What can hang from each mark:
K916: K94 K739
K673: K94 K301 K916 K951
K301: K673 K739 K916
K94: K301
K574: K673
K739: K94 K301 K673 K916

Each row was made from one small tree. The marks that hang from a mark follow it in brackets, in the order of their numbers. Every link used is in the known rows. Write each row's tree.
Known rows:
K94(K301): [-0.96 -0.94  0.73  1.33  0.97  2.46 -3.87  0.64 -1.85 -2.16  1.88  2.07
  0.41 -1.00 -2.48 -1.33  0.17  0.60 -2.91  0.66  1.62 -3.52 -1.99 -0.48
  1.00]
K673(K301 K916(K94) K951): [-1.22 -1.44  1.44  0.84 -0.37 -3.12 -1.83  0.43 -1.46 -1.69  1.23 -1.86
  1.11  1.13 -1.56 -0.97  0.61 -1.11  2.80  1.25 -0.02  1.05 -1.94 -3.23
  0.32]
K301(K916): [-0.51  0.97  0.62  3.45  0.30  4.25 -1.72  0.78  0.28 -1.41  2.11  1.46
 -1.91 -1.06 -0.80 -0.78  1.47  0.60 -1.47  0.08  3.18 -2.84 -2.03  0.51
  1.44]
K94(K301(K916(K739))): [-0.04  2.01  0.39  2.33  0.75  1.54 -2.48  0.52 -1.21 -1.58  1.72  1.77
 -1.13 -0.09  0.07 -0.16  0.56  2.12 -3.62  1.37  3.75 -3.11 -2.25  1.03
  1.00]
K574(K673(K916)): [-0.20 -0.24  1.96 -0.16  1.20  2.26 -2.96  1.00 -1.34 -0.82  1.36 -0.86
 -0.58 -1.16 -3.06 -0.73 -0.34  1.51  0.61  0.95  0.52  2.11 -2.85 -1.29
  1.08]
K739(K301(K673(K951))): [-0.04 -1.45  1.67  2.51  0.78 -1.32 -1.66  1.14 -0.96  0.35  1.76  1.99
 -0.45  0.02 -2.30 -2.08  0.66 -2.28 -0.30  1.49  2.95  0.62 -2.54 -1.18
  0.28]
K301(K673 K739 K916(K94)): [ 0.26  2.23  0.42  7.47  1.38  2.25  0.84  0.58  1.31 -1.46  1.38  1.59
 -4.25 -0.22 -1.07  0.46  2.82  2.27 -1.07  0.15  3.74 -2.23 -3.42 -0.10
  0.45]
K673(K94 K916): [-1.33 -0.76  1.03  1.57 -0.39  1.25 -2.39  0.33  0.00 -0.37  2.44 -0.46
 -1.47 -0.14 -0.78  0.28 -1.46  0.79  1.97  0.19  0.67  0.27 -2.75 -3.00
  1.19]
K673(K301(K739)): [-1.17 -0.42  1.13  2.85  0.32 -2.24 -2.17  1.05 -0.12 -1.90  2.78  0.76
 -1.41 -0.11 -0.21  0.27  1.89 -1.95  0.13  0.85  2.04 -2.81 -2.77 -1.68
  0.23]
K916(K94): [-0.11 -1.93 -0.32  1.61  0.36  4.04 -1.80  0.12 -2.20 -2.04  1.90  1.49
  0.13 -0.70 -2.73 -1.30  1.42  1.51 -0.55 -0.27  0.00 -1.59 -1.54 -0.69
  1.30]
K739(K301 K673): [ 1.64 -2.56  0.82  0.82  0.49  2.36 -1.69  0.11 -3.80  0.00  1.90  2.41
 -0.44 -0.53 -0.77 -0.71  1.01 -0.79 -1.29  0.77  0.26  0.68 -2.53  0.86
  0.46]
K673(K94 K301 K916): [-2.02 -0.38  1.66  0.93 -0.49 -1.98 -2.80  0.42 -0.04 -0.84  2.54 -1.46
 -1.01  0.82  0.34  0.70 -0.76 -0.89  2.19  0.57 -0.26 -0.11 -2.58 -2.97
  0.58]
K301(K739(K94 K673) K916): [ 0.87  0.08  0.26  6.25  0.36  4.02  1.27  0.06 -0.21  0.09  1.50  1.88
 -4.10 -0.55  0.89  1.44  1.99  1.55 -0.22 -0.85  2.23  0.92 -3.86  1.63
 -0.09]
K301(K673(K916(K739))): [ 0.32  0.61  1.26  2.17  0.50 -0.33 -1.97  0.49 -0.76  0.20  1.96 -0.21
 -2.53  0.05 -2.01  0.12 -0.67  2.09 -0.58  2.22  1.87  0.07 -3.10  0.20
  1.24]
K673(K94 K301(K739) K951): [-2.50 -0.92  1.49  2.77 -0.81 -5.45 -1.23  1.15  1.69 -1.07  2.68  0.03
 -1.72  1.03  0.51  0.11  1.04 -3.77  3.68  0.48  2.95 -0.16 -1.78 -4.20
 -0.25]
K739(K301 K673 K916(K94)): [ 2.43 -3.11 -0.02  2.04  1.21  4.35 -1.38 -1.08 -5.98 -0.25  0.59  2.79
 -0.38 -0.07  0.46  0.48  1.01  0.96  0.43  0.74 -0.76  3.29 -2.37  1.30
  0.28]
K574(K673): [-0.16 -0.80  1.33 -0.26  1.42  3.23 -3.02  1.15 -1.39 -1.43  1.84  0.72
 -0.69 -1.59 -3.35 -1.83  0.82  0.85 -0.75  0.36  0.87  0.81 -1.67  0.13
  1.14]
K301(K673 K916(K94)): [ 0.08  1.49  0.45  5.35  1.16  4.20 -0.45  0.26  0.14 -1.68  1.35  1.48
 -2.98 -0.41 -1.97 -0.66  2.19  2.61 -1.81 -0.03  2.19 -1.81 -2.35  1.35
  0.98]
K673(K94 K301 K916 K951): [-2.52 -0.76  2.14  0.86 -1.17 -4.83 -2.28  0.68  0.72 -0.63  2.29 -2.02
 -0.39  1.36 -0.14 -0.24 -0.94 -2.80  4.07  0.99  0.99  1.41 -2.09 -4.17
  0.25]
K916(K94(K301)): [-0.42 -1.20 -0.18  1.43  1.17  3.25 -2.87  0.06 -2.91 -2.77  1.40  1.87
  1.00 -0.65 -2.78 -1.28  1.13  2.00 -2.60  0.14  0.34 -2.52 -1.79 -0.76
  0.80]
K301(K739(K94 K673 K916)): [ 1.09 -2.69  0.13  4.79  0.86  4.04 -0.44 -0.79 -2.57  0.41  1.15  2.55
 -3.33 -0.85  1.01  1.72  0.26  0.82  1.85  0.01  0.97  3.52 -3.75  1.59
 -0.05]
K94(K301(K916(K739(K673(K951))))): [ 0.73  0.87  1.18  1.54 -0.21 -1.17 -1.06  0.26 -1.90 -1.00  0.82  1.33
 -1.71  0.48 -0.22 -0.89  0.77  1.18 -1.26  1.72  3.82  0.35 -1.42  1.81
  0.34]
K574(K673(K94 K301 K916(K739))): [-0.90  0.75  1.92 -1.06  0.69 -4.14 -2.54  0.55 -1.18 -0.56  2.05 -2.45
 -1.21  1.10  0.30  1.09 -0.84  0.62  2.01  1.51 -0.54  3.52 -2.41 -1.89
  0.29]
K916(K94(K301) K739): [ 0.27 -0.98 -0.65  0.75  0.77  1.35 -2.40 -0.20 -3.65 -2.28  1.54  1.78
  0.74  0.09 -1.74 -0.68  0.72  2.79 -2.88  1.01  0.63 -1.83 -1.67  0.00
  0.85]

Write each row's tree:
[-0.48  0.75 -0.01  2.95  0.26  0.58 -0.73  0.26 -0.81 -0.51  2.46  0.40
 -1.45  0.74  1.45  0.82  1.39  0.30 -1.04  0.16  1.21 -0.62 -2.72  1.89
  0.23] -> K673(K301(K916(K739(K94))))
[-0.70 -0.83  1.95  0.42 -0.60 -1.74 -1.78 -0.16 -1.20 -0.42  2.06 -1.52
 -2.05  0.79  0.73  0.98 -0.33 -0.38  2.72  0.72 -1.42  1.64 -2.63 -1.24
  0.17] -> K739(K673(K94 K301 K916))
[-0.61 -0.10  1.89 -0.98 -0.09 -3.36 -1.50  0.91 -0.60  0.48  1.55 -1.88
 -1.23  0.80 -1.46 -0.53 -1.73  0.58  3.68  1.49  1.67  5.35 -1.87 -2.98
  0.68] -> K574(K673(K94 K916(K739) K951))
[ 0.70 -0.83 -0.23  0.87  0.02  0.97 -1.21 -0.17 -3.09 -0.97  1.65 -0.45
 -0.19  0.43 -1.46  0.20 -0.10  2.93  0.20  1.39 -0.03  0.53 -2.52 -1.29
  1.31] -> K673(K916(K94 K739))
[-0.04 -0.69  0.53  0.71  0.09 -2.56 -1.85 -0.02 -3.08 -1.38  0.74 -0.49
  1.24  1.14 -2.06 -0.61 -0.66  1.64  0.28  2.13  1.44  1.20 -2.40 -2.45
  0.51] -> K673(K916(K94(K301) K739) K951)
[ 0.37 -1.19  0.36  0.69 -0.70 -1.89 -0.71  0.13 -2.49 -0.69  1.25 -0.97
  0.45  0.97 -1.89 -0.84 -0.31  1.45  2.31  1.72  1.16  2.02 -1.94 -2.25
  1.02] -> K673(K916(K94 K739) K951)
[-0.67  2.09  1.81  3.44  1.26 -3.24  0.15  1.28  0.49 -2.27  0.84 -0.87
 -1.61  0.79 -0.41 -0.18  3.40 -0.74  2.09  0.61  3.11  1.93 -2.11 -2.25
 -0.59] -> K574(K673(K301(K739 K916(K94)) K951))
[-0.82 -1.10  2.07  0.59 -0.62 -1.88 -2.01 -0.09 -1.26 -0.27  0.93 -0.38
 -1.03  0.57 -1.15 -0.33 -1.41  0.14  2.65  1.13  1.01  2.66 -2.43 -2.28
  0.07] -> K739(K673(K94(K301) K916 K951))
[-0.92  0.34  2.58 -0.62  1.34 -1.20 -3.48  1.05 -1.27 -1.49  1.60 -1.96
 -0.01 -0.25 -1.77 -0.25  0.16 -0.07  0.91  1.38 -0.59  1.46 -2.91 -1.40
  0.38] -> K574(K673(K301 K916))
[-0.03 -1.98  1.51  3.73  0.92 -0.78 -0.51  0.50 -1.18  2.19  1.35  0.37
 -0.45  0.75 -1.77 -0.28 -0.84 -1.22  1.08  0.93  1.30  4.11 -4.69 -1.81
 -0.37] -> K739(K94 K301(K673(K916 K951)))
[-0.12 -0.81  0.42  3.93  2.22  3.65 -3.30 -0.54 -2.91 -1.94  0.42  2.57
 -1.15 -0.47 -1.64 -0.38  0.30  2.74 -1.77  1.06  1.04 -0.28 -2.36  0.99
  0.53] -> K739(K916(K94(K301(K673))))
[-0.84 -1.04  0.41  3.77  1.90  3.51 -2.59  0.35 -1.14 -0.65  1.61  2.33
 -1.09 -0.86 -2.79 -0.73  0.34  1.46 -3.14 -0.03  0.57 -1.11 -3.52  1.37
  0.08] -> K739(K94(K301(K673)))
[ 1.23  1.36  0.71  1.86  0.45  1.62 -1.56 -0.01 -2.54 -1.30  1.22  1.81
 -2.51 -0.04  0.33 -0.03  0.89  2.70 -3.08  1.49  2.68 -1.39 -2.18  3.15
  0.65] -> K94(K301(K916(K739(K673))))
[-0.46 -2.54  1.80  0.93 -0.71 -2.19 -0.82 -0.11 -2.16  0.22  1.24 -1.52
 -0.54  0.91 -0.59  0.07 -0.12 -1.52  3.14  0.68 -1.21  4.52 -3.13 -0.37
 -0.46] -> K739(K94 K673(K301 K916 K951))
[ 1.06  0.16 -0.13  3.74  1.05  3.75 -0.45  0.13 -2.33 -1.10  1.52  2.15
  0.27  0.08  0.12 -0.15  2.37  0.82 -2.04 -0.10  1.74 -1.34 -2.71 -0.25
  0.60] -> K739(K301(K916(K94)))
[-1.74 -0.35  1.77 -0.72  1.00 -1.02 -3.15  0.99 -0.33 -1.73  2.33 -0.42
 -0.93 -0.03 -0.84 -0.60  0.62 -0.67  0.96 -0.03 -0.49  1.45 -1.40 -1.60
  0.24] -> K574(K673(K94 K301))
[-1.04 -2.37  1.73  0.93 -0.62 -2.46 -2.15 -0.39 -1.59 -0.56  1.43  0.25
 -1.82  1.00  1.60 -0.03 -0.23 -2.52  4.67  0.99  0.56  4.09 -0.75 -0.35
  0.01] -> K739(K673(K94 K301 K951) K916)
[-1.14  0.44  1.95  2.11 -0.97 -2.48 -0.41  0.40  0.78 -0.89  1.77 -0.39
 -2.77  1.17  1.31 -0.15  1.33 -1.86  2.92  0.23  1.99  1.40 -1.01 -0.44
 -0.01] -> K739(K673(K94 K301(K916) K951))
[ 0.13 -1.72  1.73  0.41 -0.76 -3.39 -0.82 -0.11 -2.84 -1.26  0.72 -1.96
  0.02  1.10 -1.27 -0.51  0.90 -0.34  3.40  1.39 -1.23  3.10 -1.82 -1.20
 -0.08] -> K739(K673(K301 K916(K94) K951))
[ 0.46  0.42  1.26 -1.06  1.22 -2.39 -1.89  0.28 -3.47 -1.47  1.15 -2.28
  0.40  1.00 -1.33  0.32  0.70  2.07  0.68  1.60 -1.50  3.18 -2.57 -1.08
  0.31] -> K574(K673(K301 K916(K94 K739)))
[-1.22  0.50  3.16  0.90  0.75 -6.02 -1.78  1.69  0.47 -0.88  1.23 -2.24
 -0.82  0.68 -1.26  0.08  0.71 -2.11  3.61  1.87  2.39  3.02 -3.43 -3.96
 -0.45] -> K574(K673(K301(K739) K916 K951))
[ 0.57  0.56  0.99  4.84  1.06  0.35  0.33  0.65 -0.69 -0.29  0.87  1.64
 -1.01  0.87 -1.03 -1.24  2.29 -0.21 -0.61  0.66  3.37  0.64 -2.46 -0.45
  0.02] -> K739(K301(K673(K951) K916(K94)))
[-1.12  3.07  1.68  4.10  2.03  0.60 -1.61  1.08  1.49 -1.63  1.30  1.20
 -3.21 -0.29  0.50  0.97  0.84  1.47 -1.00  0.01  4.16 -0.19 -3.29 -2.00
 -0.18] -> K574(K673(K94(K301(K739 K916))))
[ 0.35 -2.79  1.20  1.52 -0.69  1.01 -0.53 -0.18 -2.08  0.89  1.09 -0.45
 -0.90 -0.12 -1.91 -0.51 -0.74  0.24  2.96  0.31 -0.31  4.90 -3.10 -0.26
  0.15] -> K739(K94 K673(K916 K951))
[-0.63  0.83  1.32  0.90  0.81 -2.10 -0.51  0.97 -0.46 -0.27  1.45 -0.81
 -0.73  1.00  0.22 -0.38  1.36 -0.49  0.73  0.48  1.83  4.03 -1.91  1.02
 -0.43] -> K574(K673(K301(K916(K739(K94))) K951))
[-1.46 -0.11  1.89  2.54  1.80 -2.00 -2.94  0.74 -0.13 -0.79  0.60  1.33
 -1.93  0.08 -0.02  0.31 -0.83 -0.68  2.92  1.09  3.80  4.07 -2.24 -3.17
 -0.48] -> K574(K673(K94(K301(K739(K916))) K951))
[ 1.66 -1.35 -0.39 -0.04  0.49  1.50 -1.45 -0.74 -5.09 -1.94  0.89  1.84
 -0.30  0.12 -1.64 -0.40  1.22  3.29 -2.55  1.13 -0.52 -0.09 -1.58  1.75
  0.57] -> K916(K94(K301) K739(K673))
[ 1.41 -2.64 -0.01  1.68  0.62  5.36 -1.62 -1.21 -4.54 -1.37  0.66  1.92
 -1.57 -0.67 -0.62  0.08  0.72  2.27  1.25  0.42 -0.79  2.33 -1.52  2.12
  0.95] -> K739(K673 K916(K94))
[ 0.42 -2.25  0.33  3.75  1.73  3.13 -1.18  0.41 -1.86  1.15  2.08  2.65
 -0.75 -0.35 -1.41 -0.33  0.52 -0.38 -2.19 -0.17  0.23  1.18 -4.10  0.84
 -0.11] -> K739(K94 K301(K673))
[-0.34 -0.68  1.52  0.77  0.06  0.86 -2.56 -0.34 -1.96 -0.52  1.24  0.15
 -1.74  0.11 -0.56  0.46 -1.36  1.88  0.46  0.74 -0.17  1.23 -3.10 -1.13
  0.37] -> K739(K673(K94(K301) K916))
[-0.89 -0.53  2.50  1.58  1.49 -3.84 -2.50  1.15 -0.67 -1.21  0.97 -0.15
 -1.32  0.23  0.07 -0.10  1.06 -2.58  3.64  1.70  3.06  3.67 -2.14 -1.94
 -0.39] -> K574(K673(K301(K739(K916)) K951))
